Every row comes from one small tree of marks. The marks that hang from a mark follow it in brackets, in the order of their numbers. Every link used is in the known rows. Which tree was each row made from?
Known rows
j_11(j_66): [ 10.5   7.7  12.0 -25.6 -10.0   3.7  17.3  -4.0  49.0 -29.4  -6.0  -8.9
  -2.9   5.1  -5.0 -24.8  31.7   6.3  -5.6  -0.8   4.2  12.5]
j_156(j_949): [ -0.8   0.5  20.1   0.8  -9.7   4.6  16.0  -2.3  71.6  17.7 -25.1 -23.0
  20.4 -21.0  19.7 -51.8  10.2  18.6  11.0  11.1  -1.9  12.8]
j_156(j_949(j_11(j_66 j_191))): [ 17.2 -13.0  25.2 -11.0  -7.1  -0.5  18.3   4.2  43.6  -1.2  -3.0 -17.6
   2.3  -3.7  -7.6 -68.3  22.4  14.5 -12.1  -7.5  -7.8 -16.9]
j_155(j_66(j_11(j_949))): [  2.6   4.9  15.5 -18.9  -5.5  43.1  22.1  11.5  49.7  12.7 -13.5 -45.7
  15.3  -3.9  26.0 -17.4  15.2  12.1 -33.0 -11.1  35.4  24.8]
j_11(j_66(j_155 j_176) j_191): [ 37.4  -5.3   4.7   2.8  -8.9 -14.5   3.2   3.8  33.5 -28.6  -6.9   0.2
 -11.8   0.6  -3.8 -38.7 -11.7  13.5 -14.7  -6.1  -6.5   5.0]
j_176(j_735): [-20.1  27.4  25.3 -22.4 -42.2  -3.0  15.9  -5.3  48.9   4.2  -8.2   0.7
  26.7   0.0  31.2 -51.1  14.3   9.1  20.9  13.9  -6.7  19.1]
j_155(j_66(j_176(j_735))): [ -3.4  31.0  13.5 -12.8 -33.2  17.2  10.9  19.9  49.5  -7.6 -26.7 -16.0
  28.7  -5.9  37.4 -21.9   0.7  18.7   2.4   5.4  12.7  20.7]
j_11(j_949): [  9.9  -4.5  18.3  -8.0  -5.5  25.0  18.9 -13.4  72.7  -5.5 -12.6 -23.9
   3.7   1.7  25.8 -47.7  15.4  10.3   2.0   6.6   3.3  23.6]
j_11(j_191): [  5.9 -10.6  31.8 -16.6 -20.3  -7.3   7.9  -9.8  47.5   0.3  -5.0   0.8
  -4.7   0.9  14.2 -31.9   9.2   6.3   5.0   1.5   3.8  22.5]
j_66(j_11(j_191 j_949) j_176(j_735)): [ 17.5   4.8  19.7  -5.3  -9.1   3.9   1.5  -4.6  39.0  20.4   0.0  -7.5
  17.8  -3.7  58.3 -62.4 -26.7  19.5 -36.0   4.0  -1.1  10.3]
j_66(j_11): [-14.1   9.0  19.8 -10.9 -23.6  -0.5  13.0   0.9  42.1  38.0 -10.0  -6.0
  13.7 -12.7  32.9  -9.0  14.2  14.4 -15.6   2.5  22.5  16.9]
j_11(j_66(j_155) j_191 j_949(j_156)): [ 30.9 -18.1  -2.5   3.9   0.9  44.9  20.5  -9.6  39.7 -50.9  23.6 -38.7
 -11.1  22.5 -20.2 -59.3  17.3   0.3 -29.7 -24.9  -3.3   4.9]
j_531(j_176(j_147)): [ -6.8  13.5  49.1  -9.3 -24.2 -19.9  11.2  11.8  74.0  -2.8 -28.3 -23.7
  22.4   3.4  26.8 -11.8  21.7  15.9  30.9  31.9  16.7  22.5]
j_66(j_155): [ -9.8   7.9  11.0  10.9 -36.4  -1.0  14.8   3.2  49.9  11.2 -20.7  -6.6
   9.0  -8.0   8.8 -30.9   3.2  13.6  22.3   6.0   2.5  21.1]
j_66(j_11(j_191) j_155 j_176(j_735)): [ -1.0  17.0  13.6  12.8 -38.7 -20.6   0.1  10.6  17.9  37.7  -6.9   5.8
  24.1 -13.2  39.7 -48.7 -38.0  21.5 -17.2   2.7  -2.5   7.9]
j_155(j_66(j_11 j_176(j_735))): [-10.1  33.3  12.8 -13.3 -30.0  16.8   9.2  24.8  34.5  19.4 -20.2 -16.8
  35.3 -12.4  47.0 -11.3  -4.5  22.0 -23.9  -1.1  25.8  16.0]
j_155(j_66): [ -6.3  12.9  19.0 -22.0 -24.8  26.7  18.3  13.6  54.8  -7.1 -23.8 -27.5
  12.9  -3.1  11.9  -5.0  25.5  10.3   4.1  -5.7  26.1  28.3]
j_155(j_66(j_11)): [-13.6  15.2  17.6 -20.7 -22.3  23.4  17.4  19.0  37.7  21.2 -17.7 -30.4
  18.4 -10.1  21.6   4.0  18.9  12.3 -22.3  -8.5  39.8  23.3]
j_66(j_155 j_176): [  4.4  10.6   0.7  30.2 -31.5  -7.4   3.3  11.4  54.9  13.3 -31.6   3.5
  10.0 -17.6  28.5 -21.4 -16.2  26.4  16.0  10.8  -0.1  14.4]
j_531(j_176(j_147 j_735)): [-19.9  32.9  52.8 -20.1 -38.8 -23.9  13.0   9.5  63.8  -4.0 -21.9 -22.6
  37.9   8.5  34.7 -38.7  16.0  13.4  35.7  37.3   3.7  21.1]
j_237(j_949(j_11 j_156)): [-31.4   5.8  15.6  26.1 -32.7  31.3  16.7   6.1  66.2  -0.4  11.1 -12.8
  29.3   1.4   8.8 -21.4  28.1  19.4   6.9 -10.9  31.9 -23.3]
j_531(j_176(j_735)): [ -5.7  31.3  34.9 -21.6 -33.5 -22.2   7.2   6.5  64.1  20.9  -5.5 -12.4
  33.3  -3.9  35.0 -48.0  13.6  11.7  26.7  23.6  -8.5  18.9]
j_66(j_176(j_147)): [ -6.3  11.4  28.2  10.4 -25.9  -7.1   7.8   7.9  61.8 -17.2 -44.2  -0.7
  13.4  -3.1  42.5  -3.0   2.8  26.8  19.8  27.3  19.4  17.6]
j_11(j_66(j_155 j_176(j_735)) j_191): [ 27.6  10.6   7.7  -6.9 -22.3 -16.4   5.5   2.8  24.7 -30.3  -1.3   3.4
   2.9   5.3   2.3 -64.6 -16.1  11.8 -10.4  -1.4 -18.9   3.2]

Write each row's tree
[ 10.7  -1.1  10.4  23.5 -22.6 -17.7  -1.9  11.0  28.5  37.3 -14.6   3.8
   6.0 -18.0  33.4 -20.4 -31.7  23.7 -22.4  -1.3  11.4   9.2]	j_66(j_11(j_191) j_155 j_176)
[ -2.5  11.2  -5.8  15.8 -27.3  31.9  14.8  16.5  41.5 -19.9   6.8   1.0
   1.8   8.2  13.5  -8.4  39.6  18.5 -11.9 -13.6  16.0 -24.9]	j_949(j_11(j_66(j_176)) j_156)
[  2.6  20.8   1.4  21.9 -25.7  10.1   9.5   8.0  40.8  32.7 -12.6 -14.9
  32.3 -12.8  51.4 -63.2 -34.1  27.1 -21.2   8.4  -2.6   7.1]	j_66(j_11(j_949) j_155 j_176(j_735))
[ 10.2  -3.7   4.4   8.5 -21.9  24.3   9.6  12.5  30.8 -23.5  18.1   3.7
  -7.9  14.1   8.1 -18.4  30.6  13.4 -22.4 -21.3  11.6 -24.2]	j_949(j_11(j_66(j_176) j_191) j_156)
[-19.6  -6.1  21.8   9.0 -39.8  28.0  15.8   4.9  35.2   4.9  16.0   1.8
  -0.3  11.0  14.3 -19.5  36.3   7.4   2.4 -17.9  15.3  -9.5]	j_949(j_11(j_191) j_156)
[  2.4 -12.6   5.2  19.9 -14.1  35.5  15.4  -4.2  32.2  17.3  15.6 -33.5
   7.5   3.0  16.1 -41.5  -4.3   9.2 -34.5 -19.2  14.1  11.8]	j_66(j_11(j_191 j_949(j_156)) j_155)
[ -4.6   8.2  -0.3  27.1 -16.5  28.9  10.8  11.5  59.9 -26.3  11.5 -10.7
  21.5   3.2   3.2 -19.6  22.2  24.6 -14.4 -13.8  28.4 -34.9]	j_237(j_949(j_11(j_66(j_176)) j_156))
[ -7.5   7.4   4.8  -6.5  -9.0  67.5  22.9  13.5  47.6   3.1  -0.3 -51.2
  19.9   1.8  24.3  -6.5  26.0   9.4 -37.6 -22.2  42.2  18.7]	j_155(j_66(j_11(j_949(j_156))))
[ -2.8   4.5  19.4  -1.6 -16.7   4.0  18.1   3.5  61.2 -19.0   3.6  -9.4
  16.3   3.7 -10.4 -40.3  26.6  18.0  -4.2  -6.0  20.1 -24.8]	j_237(j_949(j_11(j_66)))
[ -3.4  -4.7   6.2  11.0 -35.4  29.1  19.7  10.8  20.3 -20.6  23.9  -8.3
  -5.3  18.5 -20.2 -33.6  33.6   5.1 -13.3 -27.8   7.3 -21.7]	j_949(j_11(j_66(j_155) j_191) j_156)
[ 26.5  -5.2  14.8  -8.3   4.9  29.9   6.3  13.9  44.1   8.0 -15.8 -33.7
   8.5  -7.1  37.7 -19.1 -11.8  18.7 -47.5 -12.8  31.1  20.9]	j_155(j_66(j_11(j_191 j_949) j_176))
[ 18.8   1.7   1.8   9.2   5.1  47.4  20.0   0.9  63.6 -70.1  -9.2 -35.2
   4.1  21.3  17.7 -25.0  24.1  17.4 -20.8   1.2  18.8   1.8]	j_11(j_66(j_176(j_147)) j_949(j_156))
[ -1.3  -5.1  12.8  -7.0 -25.7  29.2  19.3   5.2  26.0 -25.7  25.6  -3.0
  -9.1  22.0  -9.8 -24.8  46.8   2.4 -17.2 -26.1  12.5 -20.0]	j_949(j_11(j_66 j_191) j_156)
[ 31.3 -19.7   7.6 -15.2  11.8  46.8  19.1 -16.4  47.1 -54.9  27.5 -34.1
 -13.1  25.9  -7.9 -49.8  30.4  -2.2 -34.7 -21.5   3.1   7.4]	j_11(j_66 j_191 j_949(j_156))
[  1.9   3.9  14.2  33.3 -17.4   8.3  14.7  12.0  49.6  11.0 -35.6 -27.6
  20.6  -6.7  45.0 -27.1 -23.6  31.9 -15.8  16.9  24.3  12.2]	j_66(j_11(j_949) j_155 j_176(j_147))
[ 15.3 -11.7  18.4   5.8 -14.2  -0.6  19.9   9.2  37.8   2.7  -4.7 -20.6
   3.5  -5.0 -17.8 -76.6  11.8  15.3  -7.9  -9.9 -12.5 -17.7]	j_156(j_949(j_11(j_66(j_155) j_191)))
[ 19.0 -11.6   4.7  18.5   2.5  32.3   1.7  -2.1  45.0  12.9   8.2 -17.2
   5.9  -3.4  48.7 -22.2  -9.9  18.0 -45.7 -10.9  21.4   6.3]	j_66(j_11(j_191 j_949(j_156)) j_176)
[ -3.0  -6.6  15.7   6.8 -15.3  27.2  15.9   1.3  47.7 -33.4  29.7 -15.3
  10.3  16.3 -18.3 -35.3  30.7  11.0 -17.6 -25.1  24.7 -30.4]	j_237(j_949(j_11(j_66 j_191) j_156))
[  3.5   5.0 -13.6  44.8 -14.9  38.1   8.7  10.9  48.3  26.2  -6.7 -24.8
  18.8 -13.3  42.5 -22.5 -16.1  27.0 -30.0  -7.1  19.1   3.9]	j_66(j_11(j_949(j_156)) j_155 j_176)
[  0.4  17.1   7.9  -3.5 -17.7  19.3   6.8  25.8  42.1  21.2 -27.7 -20.2
  19.2 -17.8  40.6  11.8   0.2  23.6 -27.7  -5.0  39.0  17.3]	j_155(j_66(j_11 j_176))
[  7.4  -8.1  20.2   8.9 -20.0  -5.1  14.4   4.4  45.3 -19.2  10.3  -9.8
  10.0   6.5 -26.6 -56.3   7.0  15.3  -8.2 -14.3  11.1 -24.0]	j_237(j_949(j_11(j_66(j_155) j_191)))
[ 53.6 -18.7   2.6   6.0   9.6   8.3   7.7  -4.4  47.9 -38.1  -3.6 -21.0
 -14.0   7.8   0.2 -66.6 -13.7  13.4 -28.0  -7.8 -12.2   6.8]	j_11(j_66(j_155 j_176) j_191 j_949)
[-15.2   6.8   7.6  12.6 -21.1  33.7  19.2   6.0  58.0 -26.4  19.5 -18.1
  20.0  10.5 -12.7 -27.1  39.1  15.1  -9.8 -17.7  29.1 -31.4]	j_237(j_949(j_11(j_66) j_156))
[ 46.5  -3.7  13.3 -24.4   7.5  10.0   8.7 -11.8  47.1 -45.0   6.5 -13.9
  -0.5  15.6  19.2 -80.8  -6.0  10.0 -29.0   0.1 -18.8   6.9]	j_11(j_66(j_176(j_735)) j_191 j_949)
[-10.3   0.1   6.3   5.9  -9.0  46.8  18.1  -3.6  51.7  18.9   9.3 -29.8
  13.4   0.1  35.2 -21.2  21.1  11.2 -32.3 -10.5  27.0  12.5]	j_66(j_11(j_949(j_156)))
[ 27.3 -13.0   7.4  25.2  -5.5   1.5   2.1   3.3  39.8  29.1 -11.3 -14.7
   3.9 -12.2  37.9 -45.6 -35.5  22.4 -35.2  -3.4   5.9  12.4]	j_66(j_11(j_191 j_949) j_155 j_176)
[ 11.4  -8.3  26.6 -22.0 -21.7  -3.5  16.4   2.5  30.1 -15.7   8.5   4.2
 -13.9  13.8  -8.1 -40.7  32.9   5.7 -11.6 -13.4   2.2 -12.3]	j_949(j_11(j_66 j_191))
[ 26.9  -3.4   0.4  -4.8  -2.0  23.3  24.2  -5.6  55.0 -34.3  -4.5 -32.5
  -2.8   9.2 -10.8 -61.6  14.0   8.8 -12.0  -5.1  -6.2  12.1]	j_11(j_66(j_155) j_949)
[ 18.2  -8.2  21.0   6.8  -6.7  -8.2   4.2   5.0  53.9 -22.4   6.1  -1.0
   7.3   2.4  -1.4 -42.6   1.6  22.7 -16.5  -9.2  14.6 -28.4]	j_237(j_949(j_11(j_66(j_176) j_191)))
[ 41.8  -2.6   0.0  -6.5  14.5  20.6  12.0  -5.0  67.4 -37.0 -11.0 -20.7
  -4.2   3.9  19.7 -43.7   9.9  16.1 -22.9   2.4  -0.7   7.9]	j_11(j_66(j_176) j_949)
[ 14.5  26.5   6.1 -18.4 -18.2  -3.4   8.8   2.0  44.8 -29.1  -9.0   2.3
  13.1   1.4  21.5 -43.1   8.7  16.5  -5.4   8.1  -9.0   4.5]	j_11(j_66(j_176(j_735)))
[ 29.0   0.6 -22.3  27.5  -0.2  46.7  16.0   3.2  57.0 -42.5   2.4 -31.7
   2.8   8.2   5.9 -41.6   6.6  16.9 -22.2 -12.3   2.6  -0.8]	j_11(j_66(j_155 j_176) j_949(j_156))
[ 13.1  -9.6  24.3 -24.6  -0.3  36.3  17.5   6.6  39.0   8.4  -5.5 -42.2
   6.0   1.5  19.1 -26.1   7.6   7.7 -41.7 -17.5  30.5  25.7]	j_155(j_66(j_11(j_191 j_949)))
